Each row was made from one walk, in order. Every step used is in the known rows, and no mark comes twice. Write each row's walk.
Known rows
nifur -> mupupor -> simuv -> bugonu -> totugo -> setumef -> lipabe: [  2  30  26  45   2  67   4  23   7  13  13   3  28  26  -1   5 -29 -15
 -15  11   0 -11 -19]
lufa -> setumef -> nifur -> mupupor -> simuv: [ 14   0  45  12  -9   2   5  13  13  31  12  -2  -9  49   5  -2  -1  -6
  -7  23  43 -22 -15]
nifur -> lufa -> mupupor -> simuv -> bugonu: [ 10  -5  60 -35   3 -19  -1  11  12  26  17  25  -1  37  16  -4  -9 -12
 -20  -5  28 -26  -7]
bugonu -> setumef -> lipabe: [ -6  -8   0  81  -5  21  25 -11   3  26 -12 -15  21  44  -1   9 -10   2
   4  26 -13 -23  -8]
lufa -> mupupor -> simuv -> setumef: [ 10  -3  52  -3  13  14   8  -5   9  32  -6  14   6  26   3  -2  -8 -11
 -17   9  38 -24  -7]
mupupor -> simuv: [  6  -2  38  17  -2  13  10  -9  10  32 -12  -2  12  49  11  -5 -13   1
  10  24  30 -17  -6]
nifur -> lufa -> mupupor -> simuv -> bugonu -> totugo: [  7   8  49 -23  10 -17  -1  26   5  23  13  33   3  38  12   0 -15 -16
 -26  -7  18 -17 -13]
setumef -> lipabe -> somat: [ -9 -12   4  68 -16  18  31 -23   8  33 -16 -19  26  46   3   3 -10   7
  12  21   1 -40  -1]
lufa -> mupupor: [ 11  -9  34   7   0 -32  11 -14  10  31  -3  -1   7  56   5   1   0  -1
   4   5   9 -33  -7]
setumef -> nifur -> mupupor -> simuv -> bugonu -> totugo: [  0  18  27  23   4  30   1  42   3  21   9  16  14  40  10   3 -26 -11
 -24  11  20  -8 -14]
setumef -> somat: [ -2 -11  15  48 -11  31  20 -17  10  33 -16 -13  23  57   7   9  -8   4
   9  22  11 -31  -5]
bugonu -> totugo: [ -2   3  18  55   2  -3  17  -3   0  33 -24  -2  24  58   1   8 -12  -2
  10  16  -2 -18  -9]
nifur -> setumef: [  3  -8  42  56  -7   7  13 -27   2  41 -21 -12   2  55  -1   8  10  -7
  16  28  26 -26  -6]
setumef -> nifur -> mupupor -> simuv -> bugonu: [  5   6  38  11  -3  32   1  26  10  24  14   9  10  40  14  -2 -19  -7
 -19  14  29 -15  -9]
nifur -> setumef -> lipabe: [  0  -2  24  71 -15  25  18 -31   4  34 -12 -17   9  46  -1   7   3  -5
  15  36  15 -31  -8]
lufa -> setumef: [  7   0  39  43  -8   5  16 -23   4  43 -20 -10   7  60  -4   3  11  -3
  17  32  25 -26 -10]
totugo -> setumef -> lipabe -> somat: [ -7  -4   3  84 -13  42  34 -19  14  29 -15 -32  29  41  -8   8 -12   5
  15  18 -11 -35  -5]
totugo -> setumef -> lipabe: [  1   4  12  76 -10  37  24 -15  13  25  -7 -28  28  44  -7   8 -13   3
  19  27 -16 -26 -10]
nifur -> lufa -> mupupor -> simuv -> bugonu -> setumef: [  5  -9  48 -12  11 -10   2  19   7  23  15  25  -4  32  11   2  -7 -14
 -32  -8  18 -19 -10]
mupupor -> nifur -> setumef -> lipabe -> somat: [ -9 -19  33  50 -17   0  29 -26  12  36 -10 -15   4  43   9   4   2  -1
   5  27  23 -38  -4]

Write each row's walk
[  3 -17  59  24  -6 -22  15 -21  10  39 -13  -4  -4  56  11   5   7  -7
   9  26  30 -24  -7]
mupupor -> nifur -> setumef
[ 13   4  30   6   6 -25   9  41  19  16  22   7  -4  42   1   8 -20  -7
 -19  -7  -4 -15 -19]
bugonu -> totugo -> setumef -> nifur -> lufa -> mupupor -> simuv
[  3 -22  28  34 -13 -36  18  14  15  30   0  -3   3  56  10  10  -6   3
   3  11  -1 -26  -5]
setumef -> nifur -> lufa
[  0  -1  42  22   8  30   1  13   2  24   4  12   9  34   9   2 -13 -13
 -24   4  24 -11  -9]
nifur -> mupupor -> simuv -> bugonu -> setumef
[ 13  -8  54  -3  -3 -14   2  -4  13  27   5   4   5  47  14  -3 -11  -4
  -2   5  30 -24  -8]
nifur -> mupupor -> simuv
[  8 -25  40  13   2 -36  15  16  14  28   6  14  -3  35   2  12  -2  -8
 -24  -5   8 -33  -5]
simuv -> setumef -> nifur -> lufa -> mupupor
[ 10 -26  71  -9 -11 -62  16  -8  17  38   1   6 -10  59  11   5  12  -5
   4  15  24 -29  -9]
mupupor -> nifur -> lufa -> setumef
[  6 -18  49  -4  -7 -15  13 -19  17  32   8   0 -11  55  12   8   8  -6
 -10  13  34 -37 -12]
lufa -> mupupor -> nifur -> setumef -> somat
[  7  15  26  39   2  14   8  37  14  17  10  -6  10  45   0   8 -24  -6
 -11   5   3  -8 -19]
bugonu -> totugo -> setumef -> nifur -> mupupor -> simuv
[  0 -28  45  18 -22 -40  30 -15  18  36   3  -4  -1  47  11   4   7   0
   0  16  17 -42  -7]
mupupor -> nifur -> lufa -> setumef -> lipabe -> somat
[ 11 -16  54  24 -13 -33  14 -14   9  40  -8   0  -3  58   1   7  14  -6
  10  16  22 -31  -9]
nifur -> lufa -> setumef
[ 10   5  42  -7   3  14   4  35  19  19  26   8  -1  35   5   3 -16 -10
 -23  -1  11 -18 -13]
totugo -> setumef -> nifur -> lufa -> mupupor -> simuv -> bugonu
[ -1   7  15  22  12  34   8  31   4  22  11  11   2  36   5   1 -16  -7
 -31  13  17 -11 -11]
lufa -> mupupor -> simuv -> bugonu -> setumef -> nifur
[  2  -2  46  31   6  42  12  -7   6  36 -23   6  17  28   4   0 -11  -8
  -5  24  37 -16  -4]
mupupor -> simuv -> setumef
[ 11 -17  63 -11  -1 -49  10 -18  13  35   5   3 -15  55  10   3  12 -10
  -3  10  31 -32 -11]
lufa -> mupupor -> nifur -> setumef
[ 14 -24  49 -13  -3 -70   9  -6  15  28   9   9  -4  55  10   5   2  -4
  -3 -12   5 -39  -6]
nifur -> lufa -> mupupor
[  4  23  44  30  10  46   0  24   6  21   4   8  22  35   0   6 -22 -17
 -13   2  11  -6 -17]
nifur -> mupupor -> simuv -> bugonu -> totugo -> setumef
[ 12  -6  36  35 -13 -14  11   5  10  34   4  -9  -4  59  -1   7   8  -5
  -1  19  22 -29 -13]
lufa -> setumef -> nifur -> mupupor
[  2 -16  45  23   0   8  14  22  13  30  -3  12   3  26   8   6 -15  -7
 -19  15  28 -18  -4]
mupupor -> simuv -> setumef -> nifur -> lufa
[-15 -16  -9  91  -8  25  35 -15   3  30 -20 -20  23  42  -2   9  -9   5
   0  17 -10 -33  -3]
bugonu -> setumef -> lipabe -> somat
[  8 -11  46   6  -9 -30  14 -22  15  27  14  -2  -8  46  10   2   5  -7
  -4  19  20 -37 -12]
lufa -> mupupor -> nifur -> setumef -> lipabe
[  9  12  47  12  -7  40   0  21   7  30  13   7  -1  42   5  -2  -3 -13
 -17  25  46 -16 -14]
lufa -> setumef -> nifur -> mupupor -> simuv -> bugonu
[  0  11  19  72   4  20  19   3   5  29 -21 -14  26  54 -10  13 -12  -4
  15  14 -13 -14 -14]
bugonu -> totugo -> setumef
